Each row comes from the steps of one walk. Every step used is in the known rows, and no mark comes twice. Write the walk behind each row, first mark first.
Known rows:
peza-futi-sedot-sosi-dodud-zutud: -6.352	2.390	-0.926	3.367	1.504	-1.080	-0.568	-2.036	-3.324	-2.177	-1.916	0.808	-0.789	3.884	-1.161	2.026	0.985	1.339	-4.550	-0.511	-2.675	0.723	-2.515	2.723	-3.404	0.739
futi-sedot-peza-sosi-dodud: -2.720	0.188	-3.129	4.516	-0.451	-1.902	0.790	-0.872	-1.134	-1.086	-0.393	0.781	-1.183	3.080	-2.357	0.770	-0.564	-3.903	-0.648	-0.796	-2.408	-0.264	-2.838	1.420	0.400	-0.220
dodud-sosi-peza-futi: -1.539	-2.664	-0.883	1.053	1.791	-2.215	-1.360	-2.660	-0.414	-1.597	-1.401	-0.002	-1.362	0.520	0.062	5.099	0.978	-0.176	-1.544	-0.070	-1.157	-1.479	-2.228	-0.381	-2.693	-0.760
sedot-peza-sosi: -0.499	-2.204	-0.892	0.877	0.138	-1.126	-1.473	-2.142	0.485	-1.667	0.324	0.883	-0.357	1.411	-1.918	1.133	-0.336	-4.624	0.378	0.087	-1.075	-1.994	-1.668	-0.917	-1.130	-0.306
sosi-dodud: -2.051	0.464	-0.882	1.531	0.768	-0.775	0.863	0.010	0.233	1.316	-1.871	0.114	-0.656	0.855	-0.795	0.846	-1.048	0.837	-0.972	-0.174	-0.844	1.931	-0.401	1.148	0.189	0.177
muzek-sedot-sosi-dodud-zutud: -6.600	3.694	-1.724	1.441	0.230	-2.055	-1.244	-2.937	-2.126	0.309	-0.823	0.424	-0.018	2.631	-2.354	1.436	-0.761	1.560	-0.872	-0.604	-0.522	0.299	-2.476	-0.339	-0.940	1.236
gabez-zutud-dodud-sosi: 0.488	-0.940	-4.100	0.791	0.113	-1.982	0.131	-0.609	-2.739	-1.018	2.625	-1.893	-1.290	-1.080	-2.108	4.300	-0.453	6.555	0.972	-1.640	0.367	-1.190	-4.109	-1.061	1.154	-0.804
peza-sedot: 0.288	0.428	-1.837	0.616	1.826	-1.516	-0.342	-0.547	-0.749	-0.872	-0.518	-1.484	0.271	-1.104	-0.285	-0.264	-0.421	-0.523	1.069	0.008	0.442	1.969	-2.409	-0.160	0.889	-0.457
peza-sosi-sedot-futi: -1.729	-1.271	-3.381	3.262	0.894	0.139	-1.083	-1.601	-0.303	-1.688	0.913	2.115	0.237	1.934	-2.319	-0.954	0.163	-2.145	-2.149	-0.597	-2.395	2.067	-1.966	-0.241	-2.978	0.254
gabez-zutud-dodud-sosi-peza: -0.202	-3.073	-4.518	1.313	0.265	-3.082	-0.375	-1.696	-2.696	-0.299	1.937	-1.714	-1.918	-0.927	-2.277	6.197	0.535	3.579	0.155	-0.892	-0.188	-2.344	-4.866	-1.337	-0.152	-0.730
peza-sosi: -0.362	-0.658	0.325	1.109	0.717	-0.548	-1.472	-0.616	-0.088	-1.515	-0.475	-0.064	-0.345	1.907	-0.623	-0.756	0.297	-2.322	1.181	-1.033	-0.596	0.242	-1.297	-0.055	-1.387	0.183
futi-sedot-sosi-dodud-zutud: -5.989	3.536	-2.128	2.109	-0.023	-0.945	-0.119	-0.868	-3.021	-0.720	-0.994	0.612	-0.782	2.458	-1.556	1.706	0.157	0.800	-2.743	-0.406	-1.781	-0.426	-2.183	2.397	-0.615	1.008
gabez-zutud: 0.798	-0.862	-0.619	0.198	1.133	-0.148	-0.510	0.036	-1.510	-0.561	0.392	-1.624	0.158	-0.103	-0.416	0.741	-0.936	2.444	-0.364	-0.206	0.124	-0.566	-1.384	0.006	-0.484	-0.029
dodud-sosi-peza-sedot-futi: -0.508	-2.109	-4.918	0.113	1.895	-3.367	-1.818	-2.322	-0.822	-1.531	-0.397	-0.210	-0.038	-1.258	-2.919	3.558	-1.290	-0.898	0.350	-0.738	-1.304	1.910	-3.822	-1.714	-0.799	-0.658
zutud-dodud: 0.047	-0.569	-1.688	0.823	-0.994	-0.867	1.095	-0.198	-0.837	0.142	1.434	-0.061	-0.520	0.099	-1.099	0.836	1.328	2.329	-0.015	-0.562	-0.106	0.855	-1.249	-0.400	0.323	-0.278
futi-sedot-peza: -0.294	0.175	-2.781	1.768	-2.113	-0.855	1.507	0.045	-1.081	-0.972	2.126	0.540	-0.620	0.050	-1.256	0.960	0.097	-2.188	-0.746	0.206	-1.304	-2.481	-1.039	0.712	1.217	-0.639
futi-sedot-peza-sosi-dodud-zutud: -5.351	1.779	-2.785	4.494	-0.770	-2.188	-0.864	-2.075	-3.131	-0.258	-0.038	0.325	-0.989	3.797	-2.981	2.157	-0.268	-1.364	-0.360	-1.106	-3.073	-1.188	-3.119	1.528	-0.628	0.553
muzek-sedot-peza: -1.287	0.169	-2.153	1.073	-1.460	-1.865	0.218	-2.232	-0.311	-0.445	2.039	0.398	0.500	0.515	-1.865	0.594	-0.751	-1.314	1.221	-0.036	0.229	-1.751	-1.457	-2.205	0.844	-0.457
futi-sedot-sosi-gabez-zutud: -0.200	-1.190	-1.894	1.128	0.024	-0.523	0.542	0.078	-2.176	-2.031	-0.413	-0.337	-0.690	0.981	-1.497	0.375	0.999	0.433	-3.950	0.699	0.074	-1.445	-2.118	1.209	-1.203	1.192
futi-sedot-peza-sosi: -0.736	-0.485	-2.419	3.252	-1.217	-1.183	-0.277	-0.745	-1.231	-2.409	1.659	0.777	-0.664	1.959	-1.735	-0.187	0.625	-4.630	0.278	-0.622	-1.357	-2.221	-2.510	0.558	0.046	-0.498
futi-sedot: -0.515	1.760	-1.487	2.080	-1.588	-0.274	1.270	1.423	-1.700	-0.652	1.150	-0.098	-0.538	0.633	0.149	-0.960	0.872	0.006	-0.214	-0.920	-0.597	-0.366	-0.905	1.485	1.448	-0.178
futi-sedot-peza-sosi-gabez-zutud-dodud: 0.158	-3.293	-4.089	4.410	-1.654	-2.657	0.629	-1.401	-3.512	-1.638	1.985	-0.828	-1.458	2.130	-4.216	2.617	1.670	1.017	-1.713	-0.497	-1.164	-1.669	-4.396	-0.041	-0.902	0.391
muzek-peza-futi-sedot-sosi: -2.052	0.185	-2.079	1.397	1.156	-2.330	-0.276	-0.503	-1.274	-3.570	0.533	-0.184	-0.312	4.285	-0.361	-1.616	1.876	-0.928	-2.922	-1.362	0.369	-2.045	-0.882	-0.425	-2.152	-0.701
zutud-dodud-sosi-gabez: 0.134	-1.771	-2.897	0.234	-1.382	-2.461	0.793	-0.947	-0.808	0.536	0.494	-0.384	-1.573	-0.923	-2.583	4.023	1.166	4.516	-0.753	-0.026	0.446	-0.150	-1.631	-0.936	0.898	0.522
muzek-peza-sosi-sedot: -1.933	-0.390	-3.396	3.338	0.769	-2.454	-0.944	-1.634	-0.324	-0.131	1.207	-0.728	-0.739	3.399	-1.157	-1.661	1.567	-2.014	-0.404	-0.790	0.094	-1.919	-1.735	-1.556	0.175	-0.253
sedot-sosi: -0.780	-0.463	-0.234	-1.565	0.913	0.125	-0.509	-0.917	0.701	-2.035	-0.394	1.167	-0.211	-0.080	-0.314	0.437	0.345	-2.605	-1.704	0.602	0.124	-1.045	-0.647	-0.070	-1.337	0.196
peza-futi-sedot-sosi-dodud-zutud-gabez: -6.275	1.516	-3.094	2.989	2.913	-1.139	1.441	-1.329	-2.576	-0.351	-2.133	0.865	-2.208	3.864	-1.462	2.854	1.952	1.319	-4.861	-0.929	-1.837	0.849	-1.962	0.832	-3.625	0.368

Which walk is each row?
-0.819	-0.825	-6.403	3.053	0.259	-2.112	1.522	-1.640	-2.658	-0.348	3.318	-1.219	-2.007	-1.959	-2.092	5.222	0.318	6.083	-1.609	-0.677	-0.544	-1.411	-5.349	-0.517	1.450	-0.883 => gabez-zutud-dodud-sosi-sedot
-0.592	-2.062	-1.683	2.977	-1.837	-1.749	-0.220	-1.289	-1.035	-1.392	-0.255	0.668	-0.838	2.336	-2.489	-0.019	1.315	-3.870	-1.549	0.557	-1.452	-1.640	-1.618	0.463	-0.597	0.807 => futi-sedot-peza-sosi-gabez
-0.350	-0.534	-0.929	0.655	0.474	-2.421	-2.322	-0.787	-0.185	-0.733	0.414	-1.430	0.016	4.172	-0.932	-2.408	0.648	-1.805	1.957	-2.080	0.755	-1.299	-0.498	-2.199	-0.202	-0.293 => muzek-peza-sosi
-0.863	-1.716	-2.090	-0.273	0.163	-2.205	-0.844	-1.604	-0.419	-0.081	-0.315	-0.200	-1.363	-0.774	-0.474	3.890	0.004	-1.090	0.263	-0.210	-0.563	-2.375	-2.089	-0.815	0.239	-0.452 => dodud-sosi-peza
-1.128	1.265	-1.828	0.743	-0.705	-0.118	0.854	0.501	-1.262	-2.767	0.582	0.926	-0.451	0.703	-0.170	-0.570	1.233	-2.714	-1.764	-0.291	-0.419	-1.172	-1.527	1.322	0.164	0.043 => futi-sedot-sosi
-5.297	1.486	-0.595	0.049	1.267	-0.851	-1.275	-2.365	-1.502	0.255	-2.268	0.690	-0.359	1.690	-1.869	2.731	-0.682	0.526	-2.598	0.411	-1.378	-0.107	-1.329	1.048	-2.099	1.231 => sedot-sosi-dodud-zutud
-6.627	2.748	-3.824	1.290	1.452	-2.109	0.869	-2.273	-1.587	1.551	-1.316	0.361	-1.415	2.829	-2.521	2.007	0.187	1.347	-1.436	-1.060	0.247	0.739	-2.142	-2.253	-1.322	0.771 => muzek-sedot-sosi-dodud-zutud-gabez
-1.280	0.589	-0.425	3.452	0.366	-0.423	0.753	0.343	-1.646	-2.128	-0.071	-0.088	-0.535	2.221	0.556	-0.709	1.422	0.705	-1.633	-1.068	-1.193	0.660	-0.946	1.771	-1.564	-0.487 => peza-futi-sedot
-0.484	-0.025	-1.972	-0.660	2.615	-1.340	-0.782	-1.596	-0.073	-2.932	-1.008	-0.351	-0.142	-1.213	-0.710	0.270	0.073	-3.312	-0.757	0.670	0.576	0.905	-2.848	-0.156	-0.623	-0.279 => peza-sedot-sosi
0.927	-3.032	-1.773	1.479	-0.307	-1.499	0.844	-0.726	-2.111	1.058	0.649	-1.545	-0.777	0.200	-2.610	2.553	1.195	5.340	-2.031	0.295	0.482	0.760	-1.699	-0.637	-0.975	0.859 => sosi-gabez-zutud-dodud
-2.189	-2.631	-2.495	3.427	1.697	-0.533	0.932	-3.504	0.337	-1.213	0.861	1.413	-0.704	-0.012	-0.880	3.211	1.131	-1.601	-4.883	1.920	-2.218	-1.650	-1.936	0.023	-2.817	-1.001 => sosi-sedot-peza-futi
-1.565	-3.687	-6.325	4.061	1.651	-2.676	0.997	-4.188	-2.260	-2.211	3.378	-0.684	-1.997	-1.102	-2.917	7.842	0.320	4.907	-3.761	0.299	-1.810	-2.542	-5.900	-1.157	-1.378	-1.527 => gabez-zutud-dodud-sosi-sedot-peza-futi
0.889	-1.921	-1.450	-0.328	0.783	-1.771	-0.825	-1.122	-1.378	-0.070	-0.663	-1.685	-1.100	-0.817	-1.563	3.896	-1.457	4.631	-1.091	0.213	0.670	-1.703	-1.823	-0.730	0.082	0.599 => dodud-sosi-gabez-zutud
-5.070	1.044	-4.627	4.422	0.506	-2.101	0.980	-1.604	-2.458	1.045	-0.088	0.272	-2.475	3.907	-3.190	2.921	0.590	-1.573	-1.087	-1.353	-2.162	-0.988	-2.965	-0.152	-0.384	0.316 => futi-sedot-peza-sosi-dodud-zutud-gabez
-0.617	-1.812	-5.225	1.509	1.000	-4.415	-0.008	-2.624	-1.857	-0.576	0.579	-1.536	-1.755	-2.250	-2.195	5.036	1.299	0.557	1.146	-0.611	0.041	0.511	-5.585	-1.350	1.383	-1.076 => zutud-dodud-sosi-peza-sedot
-2.593	0.313	-2.776	0.802	3.337	-2.206	0.101	-1.654	-0.007	-1.402	-2.765	-0.201	-0.602	-0.308	-1.468	0.702	-1.011	-2.726	-1.561	0.463	-0.506	2.887	-3.574	0.893	-0.080	0.129 => peza-sedot-sosi-dodud
0.409	-3.155	-0.475	-1.106	1.280	-0.328	-0.864	-1.505	-0.430	-1.236	-1.746	-0.373	-0.188	0.094	-1.797	1.455	-0.015	0.579	-3.984	1.665	0.423	-1.193	-1.145	-0.090	-2.612	1.292 => sedot-sosi-gabez-zutud
0.344	-5.229	-2.740	2.204	-0.156	-2.480	-0.561	-2.937	-1.685	-0.755	0.593	-0.805	-1.009	1.370	-4.505	3.431	0.891	0.692	-1.527	0.497	-0.602	-1.296	-3.147	-1.395	-2.271	0.564 => sedot-peza-sosi-gabez-zutud-dodud
-2.192	-1.558	-4.366	4.180	-0.348	-3.476	1.168	-1.444	-3.327	-2.010	1.239	-0.259	-2.237	1.294	-1.305	4.593	3.033	2.255	-1.285	-1.459	-1.624	-0.909	-4.149	0.567	-1.145	-1.326 => zutud-dodud-sosi-peza-futi-sedot
-1.706	0.207	-5.744	2.502	-0.717	-1.932	1.857	-1.645	-1.376	-0.015	3.067	0.350	-2.059	-1.802	-1.490	4.224	1.437	3.126	-1.159	-0.305	-0.749	-1.185	-3.943	-0.439	2.044	-0.799 => zutud-dodud-sosi-sedot
-0.075	0.258	-2.710	0.197	1.718	-3.678	-0.898	-0.786	-0.700	0.019	0.196	-2.924	0.477	0.973	-1.071	-2.098	-0.058	-0.070	1.586	-1.292	1.769	0.504	-1.727	-2.178	1.860	-0.733 => muzek-peza-sedot
-2.888	1.907	-2.456	2.232	0.087	-0.899	1.518	0.340	-1.002	-1.279	-1.178	1.254	-1.103	1.799	-0.920	-0.249	0.171	-1.809	-2.624	-0.301	-1.316	0.491	-1.975	2.371	0.239	0.319 => futi-sedot-sosi-dodud
0.108	-2.958	-2.329	3.666	-0.691	-1.745	-0.476	-1.182	-2.271	-1.768	0.510	-0.659	-0.847	2.382	-2.934	1.079	0.164	-1.573	-1.851	0.123	-1.108	-2.174	-2.932	0.313	-1.070	0.600 => futi-sedot-peza-sosi-gabez-zutud
-1.300	0.485	-1.583	3.077	0.033	-2.282	0.141	0.226	-1.777	-1.329	1.046	-1.414	-0.135	4.343	-0.113	-2.125	1.737	1.497	-1.007	-2.089	0.182	-0.961	-0.296	-0.397	-0.672	-0.834 => muzek-peza-futi-sedot
0.355	-0.584	-2.648	0.494	1.833	-1.140	-1.052	-0.566	-0.762	-1.518	-0.247	0.034	1.121	-0.419	-2.276	-0.597	-1.555	0.350	0.285	-0.777	-0.884	4.315	-1.955	-0.720	-1.025	-0.097 => peza-sedot-futi
0.899	-2.486	0.010	0.230	0.604	-0.635	-0.329	-0.556	-1.088	0.783	-1.128	-1.432	-0.128	0.269	-1.372	1.634	-0.153	2.761	-2.345	0.956	0.587	-0.148	-0.425	-0.157	-1.241	1.046 => sosi-gabez-zutud
-2.929	-0.734	-2.130	0.480	-0.198	-2.185	-0.598	-2.648	-0.296	-1.207	-0.222	1.040	-0.448	1.224	-1.154	0.706	1.350	-4.560	-0.888	0.292	0.507	-1.594	-2.330	-1.748	-1.578	0.088 => muzek-sedot-sosi-peza
-6.282	1.764	-2.236	3.789	-0.533	-3.059	-2.056	-4.329	-2.287	0.416	-0.008	0.015	-0.079	4.183	-3.860	2.406	-1.092	-0.467	1.215	-1.255	-1.707	-0.561	-3.376	-1.277	-1.032	0.633 => muzek-sedot-peza-sosi-dodud-zutud
-1.537	-3.431	0.641	1.879	2.002	-1.013	-0.669	-2.299	-0.204	-0.811	-1.886	0.256	-0.668	1.695	0.240	2.394	1.931	-1.553	-2.558	0.329	-1.114	0.028	-0.877	-0.131	-4.219	-0.478 => sosi-peza-futi
0.700	-3.428	-3.663	0.524	2.165	-2.741	0.025	-2.366	-2.280	-1.595	-0.841	-1.691	-0.866	-1.105	-3.339	2.351	0.957	2.004	-2.799	0.967	0.997	1.434	-4.706	-0.718	-1.601	0.639 => peza-sedot-sosi-gabez-zutud-dodud
0.823	-1.532	-2.572	1.305	-0.045	-0.954	0.517	-0.099	-2.339	-0.043	2.222	-1.444	-0.469	-0.334	-1.597	2.182	-0.024	4.864	-0.137	-0.832	0.354	0.284	-2.691	-0.558	-0.338	-0.276 => gabez-zutud-dodud
-1.882	0.121	-0.773	1.784	1.247	-0.222	0.312	-0.498	-1.231	-4.256	-0.463	1.246	-0.728	2.163	0.212	-0.355	1.811	-1.458	-3.302	-0.437	-1.241	-0.197	-1.589	1.737	-3.062	-0.329 => peza-futi-sedot-sosi
-0.509	-1.104	-3.596	0.630	1.902	-3.779	-1.098	-2.549	-1.165	-0.779	-0.960	-1.614	-1.353	-2.205	-1.035	3.715	-0.167	-1.911	1.154	-0.257	-0.047	-0.401	-4.217	-0.835	1.258	-0.917 => dodud-sosi-peza-sedot
-0.052	-2.687	-6.157	1.960	2.067	-4.714	-0.518	-2.530	-3.115	-0.894	1.152	-3.034	-1.642	-2.276	-2.727	6.113	0.161	2.987	0.753	-1.134	0.177	-0.123	-7.207	-1.402	1.115	-1.200 => gabez-zutud-dodud-sosi-peza-sedot
-1.623	0.615	-4.240	1.666	0.222	-1.206	0.715	-1.280	-0.589	-0.300	1.434	0.116	-1.573	-1.674	-0.382	3.233	-0.201	0.855	-1.482	0.245	-0.712	-1.653	-2.640	0.057	1.894	-0.438 => dodud-sosi-sedot
-4.769	1.964	-2.167	1.049	2.904	-2.008	-1.604	-2.929	-2.093	-0.571	-2.591	-0.707	-0.131	0.425	-2.239	2.164	-0.883	-0.286	-1.842	0.296	-0.863	1.834	-3.741	0.884	-0.872	0.879 => peza-sedot-sosi-dodud-zutud
-1.187	-2.233	-1.963	1.864	1.634	-2.787	-0.713	-1.039	-2.315	-2.784	-0.735	-1.681	-0.496	4.682	-1.635	-0.415	1.943	2.311	-4.994	-0.118	0.617	-2.043	-1.634	-0.459	-3.445	0.432 => muzek-peza-futi-sedot-sosi-gabez-zutud
-1.699	-1.499	-1.260	1.248	0.571	-2.639	-0.245	-0.987	-0.994	-2.164	-1.018	-0.320	-0.481	4.802	-1.154	-1.154	2.837	-0.142	-4.611	0.011	0.423	-1.484	0.075	-0.300	-2.790	0.225 => muzek-peza-futi-sedot-sosi-gabez
